Each row was made from one small tree. Brackets hold a mark, then the marks that hang from it, in the order of their numbers. Every link used is in the known rows. Write each row's tree.
Known rows
[q_267 q_153 [q_888 q_329 q_427 q_726 q_931]]: [-39.0  -5.6  20.3  -8.8  62.7  -2.2  -1.4   2.2 -15.7  -5.8   1.8 -10.8
  48.3   0.2  29.0  32.4  29.3   7.6  -0.2 -21.0 -17.0  63.4  11.5  41.9]
[q_888 q_28 q_329]: [ -7.4  21.1   1.8   5.9   9.8   2.6  -8.7 -24.3  -6.9  20.4   8.8  13.0
 -40.5   5.7  28.0  23.9   5.2  18.1  23.9  -0.3  -8.6 -13.2  23.0  -4.0]
[q_153 [q_334 [q_888 q_28 q_329 q_726]]]: [-13.5  17.8  20.0 -13.8   3.2 -14.0   0.4  20.9  -3.3  34.6  19.6  16.6
 -25.7   1.9  21.8  13.5  17.7  33.4  -7.6  -2.3  -5.8   2.2  18.1  14.6]
[q_931 [q_427 q_888]]: [-21.0   5.0   6.9  21.5  -7.1  -4.7  -9.5 -26.6  -2.2  30.1  14.6  24.0
 -12.3   2.0  -7.3  49.5   2.7  19.6  51.4   1.1  17.5 -54.5  22.2 -39.3]
[q_427 [q_931 q_334]]: [-16.9  -3.3   9.2   9.4  -4.1  -3.6  -6.1 -40.1  -2.9  30.3 -13.7  30.6
 -32.3   9.2  12.4  21.4  12.1  10.1  57.7   0.6  25.4 -56.2   2.6 -36.4]
[q_931 [q_888 q_28 q_334 q_427 q_726]]: [-20.7  -1.8   7.6 -12.9   4.8   1.0  -0.5 -11.4  -9.9  15.9   9.9  -0.7
   2.8  12.0  15.4   8.5  -5.8  26.6  -6.8 -37.2 -17.0  29.0  30.5 -14.3]
[q_888 q_28 q_329 q_427 q_726]: [-20.1  13.2  11.9 -18.0  27.7  -8.6  -1.5  -9.9 -12.7  13.3   0.9  10.2
 -11.1  -1.0  31.0   5.9  -2.4  37.2  -9.2 -11.8 -23.0  30.3  18.3  13.3]
[q_334 [q_888 q_726]]: [-16.7  12.6   1.8  30.4 -19.7  11.9  -6.4   0.1  -3.2  13.1   0.8  14.6
 -18.3  -8.2  -3.7  31.9  24.0  13.4  47.3  24.5  -9.2 -31.9   4.5  -3.9]
[q_153 [q_334 [q_888 q_28 q_329 q_427 q_726]]]: [-21.5   9.0  24.3 -22.3  13.1 -22.7   3.9  22.8  -9.8  33.2  13.6  14.8
  -0.6   0.2  17.6   1.3  11.9  45.0 -25.1 -21.1 -13.3  17.5  30.4   7.5]
[q_267 [q_888 q_931]]: [-12.1   2.9   4.5  25.1  21.2   5.8 -16.5 -18.8 -11.8  -1.6 -14.2   5.4
  -2.2   2.0  13.7  37.5  30.4  -2.8  61.8  -6.7   2.3   3.8   9.9  -1.5]
[q_931 q_334 [q_888 q_329 q_427 q_726]]: [-27.8 -20.2  17.3 -11.7   0.6  -3.8   3.4  -2.7  -3.9  53.7   3.1  33.3
   2.3   3.8  25.0  30.0   4.0  35.1   1.0 -38.3 -26.3   4.9  17.3  -8.0]
[q_931 q_334 q_427]: [-16.0  -7.3   5.3  13.2 -26.3  11.1  -9.0 -35.4   0.3  43.8  -7.7  45.0
 -23.9  10.6  -2.8  40.7  24.9  20.0  59.1 -19.0   3.9 -29.2  30.2 -59.7]
[q_153 [q_334 [q_888 q_329]]]: [-11.6  14.9  15.2  17.3 -10.3  -1.0  -1.9  14.3  -8.1  51.5  15.2  32.2
 -29.1  -3.2  12.1  31.2  26.5  19.6  23.4   4.9   4.6 -48.6  23.3 -10.1]
[q_931 [q_334 q_153 [q_888 q_28]]]: [-10.8 -21.8   5.4  16.5 -42.8  12.5  12.0 -21.1  17.0   9.0  15.2  -4.3
  -0.8   4.6 -18.8  19.9  21.2  22.3  36.7 -17.2  19.2 -61.8  43.0 -56.9]
[q_153 [q_334 [q_888 q_28 q_726]]]: [-11.9  16.1  15.0  -2.1 -14.5  -3.8  -5.6   9.3  -4.6  19.6  16.5  15.6
 -27.8   3.5  -1.9  13.1  24.4  21.0  20.1   7.2  -1.5   3.1  22.0 -12.1]
[q_153 [q_334 [q_888 q_28 q_329 [q_427 q_931] q_726]]]: [-24.5   8.9  32.2 -31.4  32.1 -36.9   9.4  15.1  -8.3  30.5  -0.4  11.6
   4.7   3.5  26.7 -13.8  -0.9  50.0 -26.4 -17.9  13.6  -6.8  12.6  14.5]
[q_888 q_28 [q_334 q_153] q_427 q_726 q_931]: [-13.3 -10.5  19.4 -31.4  25.4  11.6  19.0  -9.1  -6.2 -15.8  -2.4 -19.3
  33.3  -1.1  21.6 -27.4  -4.6  46.7 -20.1 -24.3  14.3  33.6  18.1  -7.8]
[q_210 [q_888 q_28 q_329 [q_334 q_153] q_427 q_726]]: [-29.3  -2.8   7.5   3.4  17.2  -7.1  18.4   3.7  -0.4  -6.7   7.1 -14.1
  24.1  -7.4  35.4 -10.5  -8.3  54.4 -59.0 -34.7  -6.8  -7.4  18.4  -2.0]
[q_427 [q_931 q_334 [q_888 q_28 q_329]]]: [-15.2 -10.8  16.2 -12.2  10.7 -15.3   1.8 -30.3   7.3  44.0   4.1  21.1
 -24.5  23.4  34.6  21.4  -6.4  26.7  15.7 -40.2  12.2 -39.9  16.2 -17.3]
[q_334 q_153 [q_888 q_28 q_329 q_726 [q_931 q_427]]]: [ -8.6  -8.4  23.4 -14.3  12.5   8.6  23.9   9.6  16.7   6.4  -2.7  -1.6
  34.0  -1.1  18.1   0.5   5.3  65.1  -6.2 -22.5  12.9  -7.1  15.3   4.0]
[q_267 q_153 [q_888 q_28 q_334 [q_427 q_931] q_726]]: [-46.5  -4.5  19.6 -19.5  56.7 -20.8   1.2 -23.2 -11.7 -22.8   8.6 -34.9
  39.3  17.6  17.8  12.4  13.2  -3.5  -5.9 -32.7  17.1  37.6  23.2  11.5]
[q_267 [q_888 q_28 [q_427 [q_931 q_334]] q_726]]: [-37.6 -19.1  20.1 -23.9  34.4 -37.1  -3.1 -28.4  -3.8  -0.9 -16.8  -2.8
  16.1  14.7  16.0  10.2  10.9  20.1  14.1 -47.2   9.8  22.9  16.2  -7.5]
[q_931 [q_334 q_153 [q_888 q_28 q_329 q_726]] q_427]: [-20.5 -24.4  21.2 -16.2 -18.9   0.6  24.8  -0.1  24.2  28.7  11.3  10.1
  18.2   4.9   6.3  19.4  13.7  56.9  -3.1 -38.0  11.7 -33.1  32.5 -24.1]

Which tree is each row?
[-16.7   3.0   7.4  -5.2  24.6 -10.4  -5.6 -14.2 -10.2  18.2  16.1  -1.5
  -1.4   3.8  21.9  18.9  -3.9  22.8   9.5  -2.3  24.4 -26.2   3.4   6.1] -> [q_427 [q_888 q_334 q_931]]
[ -1.6  -6.8   7.6  33.3 -18.3  31.5  11.0  -4.3   5.2  -1.4  -2.9  -0.5
  15.1 -10.1  -9.2  13.6  19.4  24.0  52.1  11.9  22.4 -61.7  15.2 -27.0] -> [q_334 q_153 [q_888 q_931]]
[-22.3  18.5  -8.8  38.7   6.9  -4.4  -9.7  -6.1  -8.2  24.5   1.8  14.3
 -25.3  -1.4  40.7  26.9  10.6  24.8 -12.9 -10.2 -11.2 -45.5   6.4   1.6] -> [q_210 [q_888 q_329 q_334]]
[-22.9  -4.9  29.9 -34.7  43.4  -8.9  29.8 -12.5  -2.7   2.4  -0.9 -14.5
  22.6  -0.4  42.5 -25.9 -21.8  50.8 -35.1 -24.7  34.4 -20.3   7.8   8.3] -> [q_888 q_28 q_329 [q_334 q_153] [q_427 q_931] q_726]
[-26.3  -4.3  29.0 -35.4  45.2 -25.7  29.7  -8.3   8.5   6.1  28.1 -23.4
  11.1   0.6  43.1  -4.6 -31.0  43.4 -34.9  -8.1  56.8 -57.9  -7.4  23.4] -> [q_427 [q_888 q_28 q_329 [q_334 q_153] q_726] q_931]
[-18.4  12.3   9.2   1.3  22.3 -27.2  -5.8 -38.3  -1.8   5.3  15.1  -3.2
 -21.4   9.6   9.8  17.4 -16.6  15.2  33.4   7.3  36.1 -58.1   6.2 -13.3] -> [q_427 [q_888 q_28] q_931]
[-25.5 -22.8  30.7 -38.1  25.6 -14.6  27.6 -19.7   5.8  12.5  -5.0   2.5
  18.2   2.1  31.3 -16.5 -11.8  51.5 -17.2 -32.3  27.2 -17.9  11.2 -11.9] -> [q_888 q_28 q_329 [q_427 [q_931 [q_334 q_153]]] q_726]
[-43.6  -4.2  10.4 -10.3  36.0  -5.3  -4.4 -15.5 -13.4 -17.9  23.1 -32.9
  34.1  14.3  10.5  27.8  25.9  -9.5  -5.3 -34.0  -8.9  61.5  39.8   5.3] -> [q_267 q_153 [q_888 q_28 q_334 q_427 q_726]]
[-19.5 -16.0  21.3 -20.1  12.0  10.6  27.5   0.8   1.6  17.0  20.1 -11.4
  24.1   2.5  30.2   1.9 -14.7  43.1 -31.6 -43.5   1.8  -2.3  31.3  -8.8] -> [q_931 [q_888 q_28 q_329 [q_334 q_153] q_427 q_726]]
[-15.6  16.7  -2.6  33.6   7.9   3.7 -16.3  -0.6  -8.0  -7.6 -20.9  19.1
 -10.7  -7.1  23.2  12.1  17.5  30.3  16.4  13.2 -22.5  10.4 -19.7   9.8] -> [q_210 [q_888 q_726 q_931]]
[-30.3  -3.3   3.4  18.5  17.3  -4.9  -9.6 -20.8 -19.3   9.8  -3.2  -5.9
  11.7   2.9   9.2  33.4  21.1   0.1  27.1 -33.5   2.7  -7.2  35.6 -19.3] -> [q_267 [q_888 q_334 q_427]]
[-19.9 -11.0  22.3 -26.1  17.8 -18.9   5.9 -16.5   7.9  38.8   2.7  20.5
 -18.3  18.9  42.0  15.1  -7.0  33.8   1.4 -32.6   4.2 -10.7   0.3   5.8] -> [q_427 [q_931 q_334 [q_888 q_28 q_329 q_726]]]
[ -9.2  -1.5   8.5  38.0 -19.9  23.8  17.4  -0.5   7.1  19.1  12.3   5.1
  -3.0 -13.5   2.7  30.3  15.5  22.0  37.1   9.9  17.5 -89.7  22.2 -19.6] -> [q_334 q_153 [q_888 q_329]]
[-14.2   4.3  16.9  -3.2  19.6   1.0   2.7  13.9   2.7  30.9 -15.8  24.8
  14.4  -1.6  25.1  20.1  14.6  55.8   8.7  -9.5  -6.2  -3.7  -0.9  25.2] -> [q_334 [q_888 q_329 q_726 [q_931 q_427]]]
[-27.9   4.1  22.0  -2.2  10.4 -13.5   1.3 -10.8  -9.9   8.2  18.9  -3.2
  17.3  14.7 -13.4   3.7  17.7   6.6  14.1 -10.7  23.6 -18.0  44.0 -33.1] -> [q_267 [q_153 [q_334 [q_888 q_28 [q_427 q_931]]]]]
[-23.0  -4.5  20.8 -27.1  25.2 -11.0  24.5  -0.9   7.4   9.6  43.4 -22.3
   6.0  -3.3  33.8  11.7 -19.0  38.3 -34.7 -10.1  30.2 -33.8  10.2  17.4] -> [q_427 [q_888 q_28 q_329 [q_334 q_153] q_726]]
[-17.6 -28.3  22.7 -15.5  15.3  -5.3  19.4  -9.0   9.9  29.4  20.9   6.3
  17.7  -3.5  23.6  22.0  -2.4  40.7   1.7 -17.6  35.2 -53.8   5.7  -6.8] -> [q_427 [q_888 q_329 [q_931 [q_334 q_153]]]]
[-33.3  11.5  -0.2  -2.1  29.8 -26.2  -1.5   1.1 -10.3   5.6   0.1  -1.9
   4.0   1.4  44.8  -2.2  -5.4  51.1 -62.2 -36.3 -29.4  20.8  13.9  20.0] -> [q_210 [q_888 q_28 q_329 q_334 q_427 q_726]]
[-28.7 -24.7  32.0 -21.2  20.3  -4.3  27.7 -13.3   1.7  25.4 -11.5  17.7
  19.2  -7.2  28.7  -3.9  -5.7  46.3  -0.3 -18.4  29.7 -41.7  -0.3 -13.8] -> [q_888 q_329 [q_427 [q_931 [q_334 q_153]]] q_726]
[-46.4  -6.1  11.0   5.5  29.9   3.9  -3.3  -9.8 -16.8  -7.0  16.8 -18.4
  35.6   5.2   7.1  39.7  32.4 -14.5  11.6 -20.4  -6.6  38.1  28.5   3.4] -> [q_267 q_153 [q_888 q_334 q_427 q_726]]
[-19.0 -21.7  20.4  -7.3 -14.9  -4.3  21.5 -14.8  19.4  -0.3   0.3  -5.4
   9.0   4.3  -2.0  -1.7   7.4  33.9  22.4  -9.1  37.0 -57.5   9.1 -27.5] -> [q_427 [q_931 [q_334 q_153 [q_888 q_28 q_726]]]]
[-10.4 -10.7  13.3 -16.8  18.6  -1.7  14.8 -18.2   4.0  -7.5  28.0 -28.9
  18.9   4.0  14.7  -0.1 -13.9  32.0  -4.8 -14.5  44.4 -30.8  18.6 -14.0] -> [q_427 [q_888 q_28 [q_334 q_153] q_931]]
[-26.5  13.8  -6.4  44.8   6.9  -8.3 -11.4  -9.1 -13.1  17.2  -9.8  22.2
  -7.2  -8.6  23.1  24.5   7.8  32.0  -1.8 -14.1 -27.5 -32.5  16.5 -11.5] -> [q_210 [q_888 q_329 q_427]]
[-23.6   1.4   6.3  27.3  26.1  18.2 -15.2 -21.5 -10.7 -13.1   6.8  -8.9
  16.0   7.9   2.9  48.7  43.8 -25.0  60.9   0.6   2.7  20.8  20.5  -1.2] -> [q_267 q_153 [q_888 q_931]]
[-12.5   6.9  32.2 -18.7  15.9  -7.6   4.3  30.9  -3.0  50.5  -4.7  39.1
   7.0   0.3  25.2  12.1  23.2  57.6  -1.2 -13.9   3.8   8.1   5.2  14.7] -> [q_153 [q_334 [q_888 q_329 q_726 [q_931 q_427]]]]
[-20.6 -20.2  25.8 -19.3   5.1 -11.8  28.3  -4.0  20.4  14.6   4.1  -3.0
  10.7   3.0  21.9  -1.8   0.8  46.9  -4.7 -18.7  33.8 -60.1   4.6  -0.9] -> [q_427 [q_931 [q_334 q_153 [q_888 q_28 q_329 q_726]]]]
[-39.3  -2.8  13.8  27.4  34.3  -3.5  -7.0 -34.4 -15.2 -11.0  -1.0 -10.0
  28.2   7.6  -3.3  38.9  25.9 -21.8  55.2 -10.6  17.7 -17.5  26.4 -18.8] -> [q_267 q_153 [q_888 [q_427 q_931]]]
[-15.7 -25.8  30.2 -21.9   6.4   0.0  26.8 -15.2  18.0  24.4   9.5   8.8
   1.4  10.9  32.2   7.4 -10.2  38.5   4.6 -32.5  27.5 -39.5   4.8 -14.7] -> [q_427 [q_931 [q_334 q_153] [q_888 q_28 q_329 q_726]]]
[-20.3 -23.2  24.2 -23.6  18.0 -11.6  23.6 -31.9   4.8  17.9  -3.5   3.5
  12.8   6.7  23.2  -9.3 -10.4  43.2  -2.2 -39.4  34.4 -46.5  27.3 -33.3] -> [q_888 q_28 q_329 [q_427 [q_931 [q_334 q_153]]]]
[-13.5  -6.2  12.6 -14.2   5.7   7.1  -7.1 -12.7  -5.1  20.2 -14.5  27.6
 -15.4   2.4  21.6  13.7  21.7  27.4  30.8   0.2  -6.4  26.0  -8.6  -0.1] -> [q_888 q_726 [q_931 q_334]]
[-20.9 -12.9  18.0   1.5  -6.1  -0.5  -0.8 -21.1   3.0  36.0  -8.1  33.8
 -20.0  11.3  16.4  27.5   5.3  15.6  46.1 -11.5  10.6 -33.5  -7.3 -22.0] -> [q_427 [q_931 q_334 [q_888 q_726]]]
